Each row was made from one walk, in order. Every step used is in the known rows, and no mark comes twice. Write each row's walk.
Known rows:
lemeti > nizu > sofis: [ 10  21  39 -26  20  28 -23 -29 -18 -47  23   9   6   3  13 -25  11  15
 -22 -53  19  15 -10  11  -2  26 -18   9 -54  10  47 -32 -10   5 -20 -47
  26  -1  47  -4 -29 -27 -60  16 -38  16 -33   2 -23 -32  11  18 -28  13
  35]
bukosit > betof > lemeti > nizu > sofis > zaliz: [-23  22  61 -16  12  51  -8 -56 -37 -37 -10   0  26  20  20 -12  11   7
   2 -16  17  24 -46 -25  -1  30 -18   1 -63 -14  55 -26 -41   0   7 -18
   5  -6  60  10  -3 -42 -27 -20 -47   1  -5   9 -34 -19   8  -9  -8 -21
  12]
sofis > lemeti: [-14  32  18 -54  -8  36 -20  10 -16  -3  33 -11   4 -33  13   8  14  24
   2 -19  14  34 -19 -10 -11  23  -3  -4  -9  -7  19   0 -20  -3  -6 -47
 -30   9  23   4 -26 -26 -21  -1 -27  26 -27  -9  -8   7   6  27   3  24
   4]
sofis > nizu: [-23  11  33 -45  16  31 -10 -23 -26  -8  18   5  -9 -35   6  18  13 -13
 -29 -39   9   9 -17   1 -23  34 -10   3 -56  -6  41 -16 -14   2 -15 -38
   9  -1  41 -11 -38 -19 -49   8 -13  18 -35  -5 -12 -11  -2  23 -17  17
   4]
betof > lemeti > bukosit > sofis > nizu: [ 13  21  21 -40  34  46   1  -7 -38   9  46  19  21 -50  -5  -7  25   8
 -15  -7  12  -8 -29   9  -5  28  -3  19 -44 -12  72 -10 -26   0  28 -51
 -20 -17  48  -8 -49 -22 -41 -26 -24  30 -35  20  11 -37  45 -22 -19 -20
  33]
lemeti > zaliz > betof: [-16  -9   6 -44   1  29   3 -11   9 -10  26  11  34 -39 -32  11 -14  -9
  -8  -9  -1  14  15  -4 -20  13  -6  16  -8   1  24 -12 -32 -24  20 -30
  15  21  35  13 -46 -37   0   1 -33  20 -11   4 -13 -11  -8   4   2 -28
 -15]
betof > lemeti > bukosit > sofis > zaliz: [  3  42  26 -27   9  57 -14 -17 -27   4  32  10  29 -28 -11 -25  29  22
  15   6  -3  15 -36  -8  12  19  -8  15 -19 -22  41  -3  -1  -3  34 -33
 -32  -5  52   3 -40 -33  10 -29 -39  22  -2  25   1 -43  37 -35  24 -33
  18]
betof > zaliz > sofis: [-15   6  16 -76   6  57 -14  -3  -3 -26  32  -7  16 -19 -10 -26  18 -30
 -14  -9   4   4   2  16 -13  29 -22  -3   7 -23  16 -26 -49 -25 -29 -43
 -17 -32   7   8 -74 -27 -31 -14 -43 -10 -56  -2 -40 -32 -23  25  18   5
  19]
betof > bukosit > sofis > lemeti: [  5  26 -16 -60   2  61 -23  16 -27 -33  55  11  -7 -67  -4 -11  29  37
   0  -9   2  21 -35 -13  -1  11  13   9 -16  -6  18 -10 -20  -4   3 -61
 -36 -18  26   2 -48 -27 -26   6 -39  40   5   3  -9 -18  36   6   7  -3
  14]
betof > zaliz: [-16   6  10 -70  12  41 -28  -4  -8 -23   9  -1  11 -23 -12  -6  23 -10
   0 -13   3  13 -12  16  -5  39 -14  -2 -18 -14   5 -15 -32 -24 -19 -34
 -13  -8  27  10 -43 -34 -27 -15 -38 -14 -43   3 -37  -8 -16  28   6  -2
   6]
zaliz > betof > lemeti > bukosit > sofis: [ 29  19  -9 -49  19  48  21  16 -12  -6  46  23  34 -54 -33 -11   3   1
  -8   2  19  -8   0   3  -5  19  -5  42 -21  -5  57  -8 -42  -4  38 -65
 -26   2  45  -1 -55 -31 -12 -37 -50   4   7  25   4 -28  48 -12  -7 -54
  14]
bukosit > sofis > zaliz: [-31  51  26 -30  -9  57 -27 -37 -24 -10  18  23   5 -47  -1 -23  20  13
  -7  -6  -9  33 -27 -14   3  35 -10   2 -26 -27  14 -20  -1  -1   4 -47
  -9  -9  48   2 -23 -41  -7   1 -47  38  11  16 -17 -37   2 -12  27 -14
   9]
zaliz > betof > lemeti > bukosit: [ 15   0   2 -46  14  27  25  24 -12  -2  33  -1  38 -31 -27   8  -2 -12
   3 -10  20  -6  -4   5 -16  17  -3  33 -23   2  54  -1 -36 -15  23 -40
 -25  18  44   3 -46 -26 -10 -33 -35 -19  -8  12  -3 -19  40   8 -11 -44
   2]
zaliz > sofis > lemeti > nizu: [  1  25  27 -58  16  28  -8  -6  -4 -10  55  14   3 -17  36 -11   6  21
 -26 -11  28  31 -10  -1 -22   1  -6 -13  -2 -13  50  -7 -40  -5 -15 -46
 -15 -16  18   3 -43 -31 -41  15 -29  38 -43  -5  -9 -26   7  14  -9  30
  32]
zaliz > betof > lemeti > nizu > sofis: [ 29   9  22 -28  38  27  22 -19 -23 -54  22   9  39   1   6 -20  -3   2
 -26 -33  37   0  -3   1 -23  26 -24  22 -61  -7  64 -28 -50  -4   0 -56
  12  20  48  -3 -35 -37 -52  -5 -58  -4  -7  23 -14 -21  25  16 -26 -21
  17]
betof > bukosit > sofis: [  7  20 -11 -54  11  58 -10   5 -25 -42  41  12  -7 -68 -22 -18  24  16
  -6 -24  -8   7 -21  -2   4  27   6  24 -25  -5  17 -30 -20 -12  -6 -52
 -13 -29  41  -6 -55 -27 -35   1 -39  14  -1   7 -32 -39  19   7  -7 -20
  14]
bukosit > betof > lemeti > zaliz > sofis: [-40  13  31 -54   1  64   7 -17 -18  -1  15 -16  40 -28 -22   0  26 -31
 -11  -1   6   8 -21 -30  -7  18 -13  14  12 -10  26 -21 -79 -47  20 -23
  -8 -35   9  30 -47 -37 -11 -46 -22  -4 -34 -15 -41 -22 -29  -7   5 -21
  -3]
lemeti > zaliz > betof > bukosit > sofis: [ 12 -15 -26 -46   9  54   8 -10  -7 -39  41  29  21 -70 -44  -4   0   6
  -5   5 -15   2   1  -8  -9   6   3  31 -15   3  19 -28 -36 -23  29 -47
   6  -5  29   7 -68 -33 -10   0 -48  34  16  15 -11 -38  16 -19   4 -60
  -9]
sofis > zaliz > betof > lemeti: [-14  19  15 -30   4  42  17 -16 -15 -21   8  -9  36 -18  -3   2  10  -6
   1  -6   8  15 -22 -25 -20  38 -24   9 -29 -41  32  -2 -42 -12  14 -27
 -13  27  49   4 -33 -42   3 -17 -53  -5  16  14  -9 -11   9   6  31 -32
 -13]
zaliz > bukosit: [ -5   7  -1 -56  -1  32 -12   7   4  -5  32   6   8 -39 -19   2  15 -10
  -3 -21  21  33  -5  22  -1  25 -27  24  -9 -12  27  -9  -9 -16  -7 -53
  -1  -1  24 -17 -43 -32 -26  -5 -14 -11 -23 -12 -13 -26  16  16   3   1
  18]
lemeti > nizu > sofis > betof > bukosit: [ 17 -10  20 -31  29  33 -20 -15 -26 -46  47   2 -24  -6   5 -20  -3   9
   3 -44   4  12 -23  15  -1   8 -21  28 -50  21  44 -35 -24  17  -9 -36
  21  -7  46   0 -23 -29 -46  32 -38  12  -8  -7 -17 -32  28  15 -22  -7
  35]

Which walk is each row?
[-23  -9  30 -38  20  34   0 -45  -9   5   6  14  31  -6   8  12   4   7
  19  20  23  28 -42  -9  -7  28 -31   9 -36 -30  53  -2 -41 -23  14 -12
   8 -15  46  -1 -14 -49  -8 -26 -21 -19  -9  -5 -17 -18  27 -21  10 -34
  22]
sofis > zaliz > bukosit > betof > lemeti > nizu
[ -9  19  12 -79   0  56 -21  12  -4 -21  51  -4  11 -17   9 -13  29  -3
  -7   8  12  21  -7   7 -10  17 -16 -16  20 -27  15  -8 -50 -16 -17 -45
 -32 -19  -5  16 -63 -22 -23  -5 -48  14 -47   3 -21 -17  -8  22  31  26
  18]
betof > zaliz > sofis > lemeti
[  4  -3  14 -69  28  31 -19  -7  -1 -20  49  13  16  -4  31 -17  12  13
  -9   9  17  16 -11  18 -25   7 -16 -19   4 -22  35 -11 -49 -18 -15 -39
 -21 -23   1  18 -56 -31 -43   7 -43  22 -63   5 -17 -27   0  12   7  20
  40]
betof > zaliz > sofis > lemeti > nizu
[  2  13  15 -22   1  40  24  -1 -10  -1  21  -2  34 -11 -18   6   4   2
  16   7   8   7 -17  -5 -10  21 -16  23 -20 -14  43   0 -18  -1  35 -22
 -20  25  61   4 -39 -31  21 -23 -47  -2   9  19   3 -25  36  -8  25 -44
  -2]
sofis > zaliz > betof > lemeti > bukosit
[-40 -14   9 -49  -8  45 -16 -21  10  23  10  10  24 -38 -42  18   7 -22
  10  12   9  33  -6   2  11   7 -15  26  -1  11  25  -8 -30 -35  23 -28
  16 -20  16   7 -36 -39   2 -23  -5  -7 -19 -22 -16 -20   2 -11   4 -27
  -2]
lemeti > zaliz > bukosit > betof
[ 19 -28  18 -41  39  33 -27 -28   3 -17  50  17   2  17  -5 -19 -11 -10
  11   4  23  25   2  50   8   8 -60  20 -33  -1  50 -27 -31   7 -10 -47
  27  -6  13   0 -32 -47 -34  20 -50  -2 -28   5  -3 -30  28   1  -1  -7
  46]
lemeti > nizu > sofis > betof > zaliz > bukosit
[  4  12   5 -53  14  32  29   9 -15 -25  16  -5  36 -36 -14  10   0 -13
 -18 -19  22  -4  -4 -13 -28  42 -13  19 -35 -27  36  -8 -58 -27   7 -45
 -16  15  37   1 -39 -36 -24 -30 -44 -14  -6   7 -18  -3   5  26  -5 -27
  -6]
zaliz > betof > lemeti
[  8  34  17 -48  21  32 -31 -22 -18  -7  49  37  11 -41  32 -23   6  45
 -19   4  20  31 -16 -10 -16  12   5  -8 -30 -12  45  -9 -24  -1   8 -62
 -13 -14  32   7 -22 -40 -40  11 -37  58 -20  14   1 -17  25  -5 -18   7
  41]
bukosit > sofis > lemeti > nizu
[-26  15  27 -53 -32  44 -23  22 -21  31  32   4   1 -30  -4  26   2  10
  21  -4  11  30 -26  -8  12  -1  15  13  -9  31  41   5 -28  13  24 -30
 -32 -12  31  14  -7 -21   4 -23 -11   9 -12 -24 -12   9  35   7  -6  -2
   4]
sofis > lemeti > bukosit > betof
[-14  40   9 -46   9  54 -26 -10 -22   6  50  16 -11 -55  -1 -20  -3  -3
 -15  -9  -5  28  -8  -9  -6  31 -20  27 -23 -11  29 -21 -33   5  10 -61
  -9 -16  31   6 -12 -47 -17  -3 -41  33   6  -4 -17 -16   2   2  -3  -9
   6]
bukosit > sofis > betof
[  3 -23 -18 -48   0  35   9  21   3 -22  45  -2  24 -46 -28  24   1  23
  17  11   3  15 -16 -14 -23  -9   6  10   0   9  16  -3 -38 -21  31 -24
  -5  24  16  17 -51 -26   3  10 -39  29  -1   5   5  -8  25   5  14 -29
 -18]
sofis > lemeti > zaliz > betof > bukosit
[ -7  22  55  -8  11  34 -29 -53 -19 -40   5   8   5  19  23 -30  10  24
  -5 -37  13  29 -21   5  -1  16 -28  -4 -56  -2  47 -24  16  19 -11 -27
  28  14  54  -3 -21 -34 -34  33 -44  30 -13  15 -16 -42  10  -2   6  12
  23]
lemeti > nizu > sofis > zaliz
[-22   1  43 -14  -3  42 -23 -53  -8 -18   2  22   4   9   1  -7  -1   4
   5  -7  28  33 -26  11  17   8 -32  24 -50   3  54 -28 -10  13   4 -31
  34 -15  40 -12 -17 -38 -18   8 -33  -3   6  -5 -15 -40  32 -16   7 -11
  25]
lemeti > nizu > sofis > zaliz > bukosit > betof
[ -1  12  22 -46  18  13 -26 -10 -13  -9  40  14  10 -14  32   7   0  41
 -10 -11  17  30 -18   1 -19  14   1 -13 -26  -5  41  -3 -19  -7  -4 -39
  -9   4  36   3 -15 -36 -39  13 -27  33 -36   2  -4  -2  19  11 -23  21
  27]
sofis > lemeti > nizu
[ -2  21  39 -21  18  50 -10 -23 -28 -20  35 -26  30  10 -11 -27  16 -10
  10 -15   4  28 -25   0   5  22 -41  12 -18   0  29 -23 -36  -8  25 -27
   7  15  17  26 -19 -45 -16  -9 -42  12 -22  -3  -6 -14 -11  -7  10  -7
   2]
nizu > sofis > betof > lemeti > zaliz
[ -1  28  30 -16 -17  49 -21 -24  -6 -22  23  -5  10   2 -12 -24  23  -3
   5 -19  22  37 -21  17  19  17 -47  15 -29 -11  29 -21  25  13  -3 -44
  16   8  25 -21 -43 -28 -12  19 -43   2   8   4  -2 -46  29  -5  39   6
  15]
nizu > sofis > zaliz > bukosit
[ 12  35  32 -28 -19  46 -31  17 -20  -8  56 -19   6  -7  -2 -21  20  27
  13 -25  21  28 -17  18  14  -2   2   9 -16  31  39 -11  18  35   9 -51
 -26  16  28   2 -33 -11 -23   6 -39  29 -22   2  11 -23  44  10   2  26
  24]
nizu > sofis > lemeti > bukosit
[-30   0  11 -61 -10  42 -10  -5   0   8  12   9   6 -41 -23  15   4 -26
  -5  -9  21  31  -9   3   7  23 -13  32 -21   3  34 -10 -36 -14   0 -39
   4 -26  21 -12 -28 -27 -13 -25  -8 -25  -4 -30 -23  -7  12  17  -3 -18
   7]
zaliz > bukosit > betof
[-24  -1  14 -68  16  43 -29  -3 -10  -5  34 -10  -7 -13  -5  -5   2 -25
  14  -3  -7  23  -8  10 -10  32 -31   3  -7 -12  10 -11 -48  -6  -9 -26
 -10  -8  17  23 -22 -46 -13  -8 -40  -5 -31 -11 -24   3 -20  28  13  -5
   7]
sofis > betof > zaliz
[ -8  38  38 -25  -5  49 -24  -6 -27 -19  39 -17 -14  -8   0 -22   1 -17
  -6 -41  11  30  -8   3   4  25 -33  22 -35  14  28 -28 -16  26 -11 -52
  12   8  32  11 -12 -32 -28  13 -39  12  -5  -8 -17  -8   1  23  -1  10
   8]
nizu > sofis > betof
[  2  19  15 -46  14  34  -3  15 -24  -4  32  -8  29 -19 -15  -2  26   7
  10 -27   8   1 -25  12   1  32  -5  14 -15   6  47   1 -13 -15  12 -32
 -27   4  47   5 -38 -20 -17 -34 -21 -12 -34   1 -11 -21  29   6  -9 -12
  17]
betof > lemeti > bukosit
[-14  28  43 -34 -35  59 -28  15 -26   5  33 -17   5 -10  -7   1  12  14
  18 -18  19  30 -24   3  22  -4  12  20 -23  46  43 -12 -13  38  18 -49
 -17  -4  23   7 -18 -12 -14 -12 -30  18  -2 -12 -10  -8  37   9  -1   2
  12]
nizu > sofis > lemeti > bukosit > betof
[-35   6  25 -48 -24  49 -20   6 -17  21  11  -2  -5 -34 -23  15  -2 -16
  10 -19   5  15 -12   3  14  13   9  25 -15  42  43  -9 -25   8  10 -28
  -9 -22  48   4 -19 -19  -6 -31  -5  -8 -12 -19 -31 -10  12  14 -20 -27
   6]
lemeti > bukosit > betof
[  3  18  -5 -42  -2  44  -8 -10   3   1  52  28  37 -61 -16  -4   0  26
  -2  33   4  36   3 -26 -13  -3   1  13  -2  -8  28  -3 -33  -7  45 -58
 -14  14   8  18 -41 -43  -3   0 -52  60  10  21  16 -11  15 -21  17 -21
 -10]
bukosit > sofis > lemeti > zaliz > betof
